Each row was made from one small tree. The marks that hang from a mark follow it in brackets, in the order of their numbers. Every link used is in the known rows. Write each row's tree.
Known rows:
j80{j402{j820{j995} j990}}: [ -3  -8 -20  14 -19  -3  -7 -22  -3 -15  -4  16 -12  18 -35 -17  -7 -29
 -16  -2  31   1  22 -10 -39 -25   0  -8  11  -4 -13 -14  34  11  19   4
  -9   5  -3]
j820{j995{j904 j990{j300}}}: [-15   7 -19 -19   7 -14  12   9  14  -1  11  20  -7  14  -9   5  18   6
   3  29   0  -9  31 -11  -6 -25  -2   9  -9  -4   5 -12 -19  25  10 -10
 -10 -16  19]
j61{j508{j80{j402} j950{j442}}}: [ 11  29  30  15 -12   0 -13  -9  13 -22 -13 -11 -13   9   6  -2 -14  28
  -1 -11 -32  14  -9  26   0  10  18   5 -11   4  -1 -11  11  -8  -3  21
  -8  -2  12]
j61{j508{j80 j950}}: [ 29  22  20   9   6  -4 -16   2   5 -11   0 -12 -17  -4   2 -19   0  23
  17  -2 -16   7   2  19  -5  15  -1   2  -4   5 -12 -11 -12   5 -10  -4
  -1  -1   4]
j442{j61{j508{j950}} j80}: [  7  41  44  -6  -9  11 -26 -25  20  -3  -1  19  15 -30   1   5   1   9
   7 -18   4  25  16 -14   2  -8  16 -32 -10  27  21  -8 -49   0  14 -18
  11  42   9]
j820{j995}: [-12   3  -8   8   9  -9 -13   1   2  -5  26  14   8  15 -26 -13  12  -5
  -9 -11   0  -3  28 -10 -10  -1   1 -10   9 -18   5 -10  -4  14   0   9
 -15 -11   1]
j300{j820{j995{j990{j965}}}}: [  6 -26 -19 -33  10 -10  20   2  -9  15  26  18  -1  25 -12  -6 -22  10
  22  -2 -15  -5   3 -12  13  25  -4 -18   4  -2  -8  -9  -1  13 -16  20
  12  -9   2]
j990{j300{j820{j995}} j965}: [ -6 -12 -13 -23  50 -10  18  20   1   4  15  -5   8  23  17  -9   5  -7
  18 -25  -2  -6   1  -2  26  10 -13 -24   7  17   1   0 -13   6 -10 -14
  17 -24  14]
j995{j820 j990}: [-12 -11 -19  -5 -24  11  25   8 -22  12   8   7   2  -8 -16  -1   3   6
   6  17  -3   4   3  -7 -21  10 -26  10   2 -18  -4   5   7   6 -10   0
 -15 -10 -20]
j508{j80{j402}}: [ 10 -10 -11  14 -20  13 -14  -6   8 -15   7 -10  -7  29  -9  -2 -15   5
  -9  -4   0   1   7   0 -10  16  21  25   5 -10 -17  15  28 -14  -7   3
  -6  -1 -11]
j442{j61 j80{j402}}: [-13  22  14   9 -31  23 -20 -35  18  -4   6  19  23   4 -14  22 -10  -7
 -13 -18  16  21  21 -36 -10  -6  37  -7   1  17  16  14 -14 -13  18 -20
   9  40  -5]
j402{j820{j995}}: [ -4  -4  -9  12   3 -19   6   8 -23  -9   6  13   0  10 -39 -30  18 -24
  -9 -14  12 -13  25 -13 -22   5 -12 -18  10 -18  -1  -4  -7  12   2 -12
   4 -11   4]
j80{j402{j820 j990{j300}}}: [  2 -15 -22   0   0   2   8  -2  -5 -11 -16  -3 -28  11 -17 -25  10 -37
  -1   7  42  10  10  -8 -27 -41 -24  -1  13   3 -17 -11  28   3   8 -21
   0   7  -3]
j43{j965}: [  4 -13   2   2  12   3   0   7 -14 -19 -16  19  15   1 -17 -18  12  -7
  14 -14  -7  16  27 -13  19   6  -6 -12   9 -27 -15 -14  10 -22 -13 -10
 -16   0 -20]
j300{j820}: [ -8 -22 -24 -22  12  -3   0  12 -19   7  20  10 -14  10 -21 -19  -4  -4
  14 -32  11  -2   2 -18   9  13  -9  -2   1  -7  -9  -4  -3   2 -11  10
   4   2  -1]
j995{j820 j904 j990{j965}}: [-11 -15 -19   4 -10  10  37  13 -30  11   1  20   6  -9  27  34   7  14
   2  17 -15 -12  15  -8  -9  35   7  14  -9   9   1   6 -20  -6  11 -15
  -4 -20  -9]
j990{j300 j965{j43}}: [ 20 -20   6 -15  43  -7  14  39  -2  15  -3 -35  -1  -7  44   0  24 -15
  10   0  -9   7  -5   0  33  -4 -28 -19   9   1   5 -14   2 -22 -34 -18
   2 -43   8]
j61{j508{j80{j402} j950}}: [ 29  24  18  10  -4   9 -27 -11  16 -23 -13 -10 -22  14  -7  -9 -18  25
   4  -3 -18  19   7  10 -11   9  14   5  -2  10  -8 -11   9  -1  -9   5
  -6  -1   7]
j820{j995{j904}}: [-26  16 -15   6   8 -15  -8   2   1 -10  16  30   4  13 -12   6  21   3
 -16  -8   0 -16  38 -16  -9   5  28   6  -3  -7  12  -4 -25  14  24  -2
 -17 -14  15]
j402{j990{j965{j43}}}: [ 16 -28   5  -9   8 -12   6  11  -7  23  10 -13   0 -21  38  12   4 -25
   9  14   2   2  -4   9  14  -8 -17 -13   7  -2  -9 -25  27 -18 -16  12
  -3  -5 -21]
j995{j904 j990{j965}}: [ 15 -22  -8 -10  -5  -5  26  16 -12   3  10  15  -8   1  23  26   3  17
  14  22 -26  -4  25  -6   2   9  10   9  -4  -4  -3  -5 -11  -6   5  -9
   6  -9  -5]
j995{j820}: [-29  -4 -17  20   0  15   3  12 -25   2   6   8  10 -11  -7  -8  16  -7
 -12 -21  10   0  10  -8 -19  24 -18   7   1  -9  -1   5  -5  -5   5  -5
 -19 -12 -17]
j508{j61}: [  1 -10  -9  15   4  -4 -14  14   0   0   2 -18  22  -4 -11  -7  -3   8
  -5   6   3  -6  -6   6   3   9 -16  -1  -8  -8   1  21  -6   3  -6  11
  -8   1 -18]
j990{j300{j820{j995}} j965{j43}}: [  0 -15 -12 -36  54 -18  12  22   0  19   7 -20   3  20  26  -4   8 -16
  18 -18   0  -8 -12  -2  44  12 -21 -33   7  18   9 -11 -10  -8 -34   1
  10 -41  22]
j950{j442{j80}}: [-17   9  26  18 -17 -16  -1  -4 -11  -3  16   5  25 -19   8  -2  20 -12
  -6 -22 -14   0 -12 -10  17   4  -1   2 -11 -20   7   3  -9 -14  19   8
 -10  18  -9]
j442{j61{j508{j80{j402} j950}}}: [ 18  33  21   2 -18  18 -19 -18  27 -11  -5  -1  -8   0  -2   9 -20  24
   6  -7  -3  13   9   8 -19  -2  33  -7  -4  24   4   1 -15  -7  -7  -2
  16  21  14]
j508{j80{j402} j950{j442}}: [ 19   4  25  21 -24  -1 -14  -6   4 -11 -29  -6 -15   2   5   7 -10   9
 -14  -7 -19   3 -17  18   5  14  15  30  -6 -12  -6  -3  23 -11 -10  24
  -1   2  16]
j950{j508}: [-23  -3  -9  -3  14  17 -22  12  -7   6  15 -10 -19 -15 -17 -19  11   0
 -22   2   0  -4   1  -7 -16 -23  -2   4  26 -39   3  -3  13   7   1   5
 -13   5 -14]
j300{j820{j995{j904 j990{j965}}}}: [ -3 -16 -25 -32  11 -13  24   2 -11  13  27  30  -6  24  -5  13 -16  10
  14   1 -11 -14  15 -10  11  26  18  -1  -6   9  -2  -3 -19  15   4   8
  10 -16  11]
j508{j61 j80}: [ 23  -2  -6  28  -2  -9  -8   6   6   1   2 -31  18   4  -1  -4  -8  11
   0  19   3 -24 -28  26   5  27  -5  20  -8  -1 -19  43  -1  -6  -9   8
   5   1 -21]
j442{j80{j402}}: [ -7   8   3  13 -16  16 -23 -27   3 -11   3   7   7  19 -19   5  -4  -8
 -15 -19   4  25  21 -32  -9   6  10   8  -2  -4  -2   0   4  -8  17  -9
 -13  25 -14]
j80{j402}: [ -5  -8 -14   5 -13  20 -19   4   0 -16   2  -1 -12  24 -24  -3  -7   0
  -9 -13   0  20  29 -18 -16  -3   9   4   4 -21   0  -8  21  -8  -6   8
 -19   2  -7]
j950{j442{j61 j80} j508}: [-47  30  26   6 -19  11 -13 -14   9  12  14   1  23 -44   7  13  13  -6
 -28 -12   6  -9 -34   0   6 -27  29  -8  13 -21  28  18 -14  -7  28  -1
   6  41  -3]
j820{j995{j990{j300 j965}}}: [  4 -14   0 -24  25  -5  23  13  11   2  16  -4   5  13   6  -5   2   2
  15  25 -20   0  16  -4   8 -12 -21 -19   8  -8   1  -8   5  21 -13  -6
   2 -22   5]
j995{j820 j904 j990{j300 j965}}: [-16  -8 -25  -5  12  15  51  24 -18   6  -7   3   4  -9  40  28  21  12
   9  18  -6 -11   5   2  -6  14 -12  15  -8  16   9   7 -21  -4   9 -33
  -2 -30   3]
j61{j508{j950}}: [ 13  16  20  -5  18   2 -18   9   4 -10  -9  -1 -19 -13 -10 -18   2  18
  12 -12 -16  23  22   2  -6  -6 -12 -18  -2   2   5 -28 -15   9  -2   4
 -12  -1   8]

Write each row's tree:
[ -4  23  42   6 -25   9 -20 -26  11   1 -29  23  15 -30   1  25  -1  -1
 -12 -18  -2  26  -6 -11   7 -11  26  -3 -16   2  22 -12 -16  -6   9   5
   5  36  18]  j508{j950{j442{j61 j80{j402}}}}
[ 27   4  34  30  -6 -23 -19   7   7   6 -33 -24  19 -23  13   6  -8  17
  -4  15 -13 -26 -53  41  18  21  -3  26 -16  -1  -1  21  -4   0  -8  29
   8   2  -3]  j508{j61 j80 j950{j442}}
[ -2  -2 -10 -20  23 -13  23  14   9  -3  13   9   0  14  17  17  13  12
   5  24 -19 -13  27  -4   6  -7   5   1  -4   3   7  -5 -20  15  10 -19
   0 -25  17]  j820{j995{j904 j990{j300 j965}}}
[ 19  -3  -7  27 -14  10 -20  -8  18  -9  -7 -29  18  28  -9   8 -26  15
 -13  13  -1 -14 -16  20  -4  29  12  24  -5   9 -14  40  18  -7 -10  16
  -2  -3 -19]  j508{j61 j80{j402}}
[ 20  30  26  -3  -5   5 -17  -5  25  -2   4  -3  -3 -19   8   2  -7  18
  12  -9  -2   5   3  16  -7  -1  25 -15  -3  23   5   5 -32  -1  -8  -5
  16  22  13]  j442{j61{j508{j80 j950}}}
[  8  16  43  21  -4 -17 -29  -8   4   5 -38  -4  34 -40  -1   7   3  10
  -7   3 -10  -1 -33  11  24  11 -12   8 -24   4  16   5 -17   4  11  21
  -2  19   4]  j508{j61 j950{j442{j80}}}
[ -5 -17 -25 -35   1 -15  12  -5  -3  19  30  22 -10  23 -36 -16 -16   6
  19  -5  -5  -2   7 -19   4   5  -9  -9   3 -11  -6  -9   0  21 -15  27
   1  -6   3]  j300{j820{j995{j990}}}
[-15  -8 -32 -33   2 -19  18  -4  -5   9  23  36 -18  25 -27   0 -11  10
  13   0   0 -14  15 -15   1  12  10   8 -11   0   0  -7 -23  17   9  17
   3  -9  18]  j300{j820{j995{j904 j990}}}
[  2   0 -13  26  -8  19 -21  -1  -5  -6 -22 -34  -6   5 -25 -12 -16   5
 -32  22  17 -30 -34  27 -26   4   6  15  15 -19  -6  45  26  -1   4   0
  10  -2 -17]  j950{j508{j61 j80{j402{j820}}}}
[ 42   2  10  26  -6  12 -41  -9  18  -5 -48 -20   4  10 -10   9 -27  16
 -12  18   0  -6 -15  25  -3  21  11  32 -13  10 -11  22  11   5 -12  18
   4   2   1]  j508{j61 j80{j402} j950}
[ -6   0 -11 -21  12 -10   8   6  16   6  18   0   1  12 -23 -18   8  -2
  12  27  -6   5  16  -6  -2 -23 -22  -8   5 -20  -2  -9   2  29 -11  -3
 -13 -16   7]  j820{j995{j990{j300}}}
[  1 -19  -4 -17  16   5  40  24 -14  34 -10 -27   8 -11  33  10  10  -1
  15  29  -6   3 -14   5  14  13 -48  -8  -3   4   6  -2   4 -11 -37 -10
  -5 -44  -6]  j995{j820 j990{j300 j965{j43}}}
[ -8 -19 -12  -7  12  15  37  21 -16   9   1 -11   9 -11  27   3   6   4
  16  19  -6   3  -6   7   0   6 -36  -7   3   2   2   6   0  -1 -19 -19
   3 -25 -11]  j995{j820 j990{j300 j965}}
[-23   1 -33 -22  13 -13  -1   2 -12   5  19  34  -5  26 -21  -1   4   3
  -1 -27   8 -14  19 -21   4  19  25   7  -6   7   7  -5 -31  14  16   8
  -2 -13  16]  j300{j820{j995{j904}}}
[  9  26  25 -14   3  14 -15   0  16  -6   5  11  -5 -25   0  -2  -3  13
  11 -12  -6  23  21   0  -6 -17  13 -28  -2  12  17 -15 -33   3  -5  -6
   7  21  13]  j442{j61{j508{j950}}}
[-33  21  16  21  -3   1 -24  -7   5  11  -1 -26  32 -38   1  -2   0  11
 -30   5  -7 -18 -48  19  15  -9   0   7  -3 -24  21  30  -1   0  31  16
  -9  24 -18]  j950{j442{j80} j508{j61}}
[  2 -31 -18 -25  41  -2  15  10  -3  11  17  -9  -9  -6  33  -7  -3 -20
  27  -2  20  -5 -23   6  23 -20 -27  -8  12  23 -18  -8  10   5  -8  -7
  14   7  -7]  j402{j990{j300{j820} j965}}
[  3 -32 -18 -26  49  -2  21  31 -11   4  13 -15  -7  13  26 -10   3  -6
  26 -24   5  -1 -10  -5  29   9 -25 -18   9  16  -8   4 -12  -4 -19 -18
  19 -15   9]  j990{j300{j820} j965}
[  4 -22  -4  -8  30   0  13  18   8  -1  14 -13  -2 -16  42  -8   8 -20
  18  14  16   0  -7  12  12 -31 -22  -8  12  13 -14 -11  19  -1   2 -15
   1   4 -15]  j402{j990{j300 j965}}
[ 14 -11   6 -25  24 -17  21  14  10  21   9 -15   4  11  14   3   8  -4
  13  32 -18   4  10  -1  17 -11 -25 -24   6  -9   6 -21   4   6 -35   3
  -6 -40   9]  j820{j995{j990{j300 j965{j43}}}}
[ 16   8  -5  17 -14  -2   7 -17   5 -24  10 -15 -20  16 -10 -23 -15  -1
   7   0   7  -1   3  18 -32   1   8  -1   1  18 -25   3  26  -7   7  -8
   0   8 -11]  j61{j508{j80{j402{j820 j990}}}}
[  2  -3 -16  -8 -10   0  18  -6  -3 -15 -14   3 -22  34 -41 -21   1 -15
  -4  13   7  11  30 -17 -25 -19 -17 -12   9 -14  -3  -8  20  14  -7 -13
   1 -18  13]  j80{j402{j820{j995{j990{j300}}}}}
[-22  -6 -22   0 -24   8  26   6 -24   8  -1  27  -4  -9  -2  23  12  13
  -6  21   2 -10  19 -16 -22  18  -2  28 -16  -7   3   2 -19   3  16  -9
 -14 -16  -6]  j995{j820 j904 j990}
[ -3 -13 -37 -47   8  -7  35  17  -3  12   2  14 -33   6  -5   1   5  12
  28  14   6  -8   4 -17  13 -13  -8  20  -8   3  -6  -2 -21  14  -5 -13
   9 -11  19]  j995{j904 j990{j300{j820}}}
[-41  24  15  18 -19  14 -25 -18   1  -1   4  -7   4 -13  -8   8  -2  -3
 -39 -16  -9   8 -23  -5  -2 -19  19   7   5 -32  17   4  23  -3  29  11
 -18  24  -7]  j950{j442{j80{j402}} j508}
[ -6   4  -8  21   4  13 -26  11   8   8   4 -36   3 -10  -6  -5 -11  14
 -23  24   5 -37 -39  32  -7   1   2  23  11 -20  -5  42  11   4  -2  10
  -1   2 -26]  j950{j508{j61 j80}}
[-19  -5 -33 -27  39  -8   3  14   6   5  15   2  -7  25 -17 -29  11 -10
  14 -25  20  -6  -1  -9  16  -7 -18 -12   6   6   1  -5 -12  19  -5  -5
   3 -17  18]  j990{j300{j820{j995}}}
[-12  -5 -25 -26  47 -13  18  18  -4   0  12   6   5  23  25   4  13   3
  13 -24   7 -15   6  -3  25  13   6 -11  -2  29   9  -3 -29   6   4 -23
  14 -26  25]  j990{j300{j820{j995{j904}}} j965}
[  8 -19  -6   3  30 -22  25   8   0  -7   3  -3  -2  -9  16 -24  21 -40
   6  12  29 -18   4  16 -11 -25 -29 -28  20  14 -10  -6   9  13  10 -27
  12  -6   1]  j402{j820{j995} j990{j300 j965}}
[-10 -24 -29 -29  25  -6   7   7  10  15  15   0 -23  -9   3 -23   2 -20
  24  -3  41   1 -18   0   7 -32 -32   1   5  10 -15  -2  12  14  -4  -2
   1  11   0]  j402{j990{j300{j820}}}
[  9  -3  -3  16 -23   5 -10 -34  -8 -12  -7  17  -3   2 -24 -11  -6 -30
 -10  -2  35  13   8 -22 -20 -13  -1   5  -2   8 -13  -1  22  -5  25 -16
   0  36 -15]  j442{j80{j402{j820 j990}}}
[ -2 -29 -27 -18  21  15   3  -4   7   0   4 -10 -15  18  14   0 -18 -16
  10  -7  17  19  -4  -3   8 -18  -8  -4  10  25 -14 -11  29  -4  -4  -1
   9   4  -4]  j80{j402{j990{j300{j820} j965}}}
[-50  32  21   8 -26  29 -22 -28  11   1   8   3  18 -25  -2  20  -3  -3
 -36 -10   0   3 -25  -6  -4 -30  40  -8  10 -16  30  15   3 -15  26   3
   1  40   0]  j950{j442{j61 j80{j402}} j508}
[ 13 -25 -14   1  14   6  16   2  -8 -16 -15 -12 -17   6   9 -10   3 -35
   1   3  30   8   6   0 -14 -26 -18  -8  14  15 -14  -9  31  -7   2 -25
   8   1  -3]  j80{j402{j820 j990{j300 j965}}}
[ 16  14  40  12 -18 -10  -5   0   9  13 -18   3   4 -31  16  13   3   4
  -1  -5  -6 -17 -33  24   8   4  24   7   1  -4   4   7  -9 -12  -9   9
  20  15  17]  j508{j80 j950{j442{j61}}}
[  7 -14 -19  10 -19   3   2  -9 -12 -13 -10   5 -24   9 -26 -12  -3 -33
  -8   2  34  10  14 -10 -35 -20  -9   2   9  -5 -17 -13  36  -5  10  -1
  -2  12 -13]  j80{j402{j820 j990}}
[  1  21  47   3 -18  -6 -14 -17   4  12 -18  24  20 -45  11  14  15  -7
  -5 -18  -3  12 -12  -6  14  -9  12  -7  -9   2  24 -11 -27  -6  10   5
   9  37  13]  j508{j950{j442{j61 j80}}}
[  2  45  33   0 -20  32 -34 -42  25 -12 -14  20   9  -5 -10  18 -16  15
  -3 -19   3  40  24 -22  -8  -6  35 -25 -13  32  20  -9 -35  -4  18 -16
  10  43   7]  j442{j61{j508{j950}} j80{j402}}
[ -4 -10 -10  -8 -12   2  39  17 -33  24  -9   6   7 -15  36  41  11   9
   0  26 -14 -10   4  -3   2  35  -3   9 -10   5  13  -4 -18 -19  -8  -6
  -8 -41  -7]  j995{j820 j904 j990{j965{j43}}}
[ 24   6  25  29 -16  -2 -25 -10  13   0 -43 -24  13   0  -2  15 -22  22
 -11  11 -17 -10 -43  37  10  19  12  32 -17   5  -3  22  15  -5 -10  34
   1   3   4]  j508{j61 j80{j402} j950{j442}}
[-40  20  19  15  -4   3 -13  -4  -3   8  13  -6  10 -34   1  -5  14  -7
 -26 -12  -8  -7 -29  -2  10 -16   6   4   9 -34  18   6   8  -3  24   9
 -10  25 -11]  j950{j442{j80} j508}
[ 13  -9 -10  16 -26  10 -12 -17  17  -6  12  -7 -12  16  -3   1 -17  -9
  -2  14  20  -6  -3   9 -17  -7  18  27   3  -1 -27   9  47  -7   2   9
  -8  10 -20]  j508{j80{j402{j990}}}
[ 27  17  12   8  -7   9 -24 -22  22 -16 -10  -9 -24   6   0  -6 -24  16
  12  10  -3  15   2  23 -14 -10  10  14  -2  16 -16 -18  21   6   5  12
 -10  14   3]  j61{j508{j80{j402{j990}} j950}}
[-11  14  18  23 -34 -11   9 -12 -19 -17  -9   6  13   1 -11  -5  10 -22
 -16 -27  -2   6  -6 -18   1   4   4  -5  -7 -12   6   5   9 -21  27  -7
  -2  17   0]  j950{j442{j80{j402{j820}}}}
[ 11  16  37  13 -33   4 -13 -15  17   3 -24   5  -2  -9   8  20 -13   9
 -12  -5  -4  -4 -22  17   2   1  39  17  -1   3   7   7   6 -11  -6  20
  14  14  20]  j508{j80{j402} j950{j442{j61}}}
[ 13  10  33  19 -21  -9  -9 -18 -16  -8 -45  16  -6 -16 -14  -1   9 -14
 -17 -26   0  15  -4 -13   0   1  -5   3  -8  -8  10 -18   4  -6  12  -2
   1  17  19]  j508{j950{j442{j80{j402{j820}}}}}
[ 23 -25  -5   6  -6  -3  11  -4 -19   3 -18 -11 -14   6  10   3  -4 -37
  -9   5  17   7   3  -1 -11  -8 -11 -16   9   5  -7 -18  40 -20  -9  -1
   3 -12 -14]  j80{j402{j820 j990{j965{j43}}}}
[ -1  -7  -8 -10   2  -9  18   0  -1   0  18  26   6  15  11  22   4   9
   3  24 -23 -10  30  -9  -3  12  20   2  -3  -4   2 -10 -10  17  13  -2
  -4 -19   7]  j820{j995{j904 j990{j965}}}
[-16  25  26   7 -25 -10  15   9  14  -8  31 -15  18 -16  21   0  -2  11
  11 -15 -24 -10 -24  24   6   0  29 -18  -4   5   5  18 -17 -17   2   5
   6  15   3]  j950{j442{j61{j508{j80}}}}
[ -2 -22 -11   5  -6  17  30  15 -28  14  11   1  16 -10  15   8  -4   9
   6  12 -16   2   0  -3 -12  29 -26   0   5  -7  -1   5   7  -1 -11  -3
  -4 -18 -29]  j995{j820 j990{j965}}
[ 41   3  16  20   3  -5 -30   8  12   7 -33 -20   8 -15  -2   0 -13  15
   0  21   2 -18 -28  28   4  27  -6  25 -12   5 -12  22  -7   6 -18  12
   6   2  -2]  j508{j61 j80 j950}
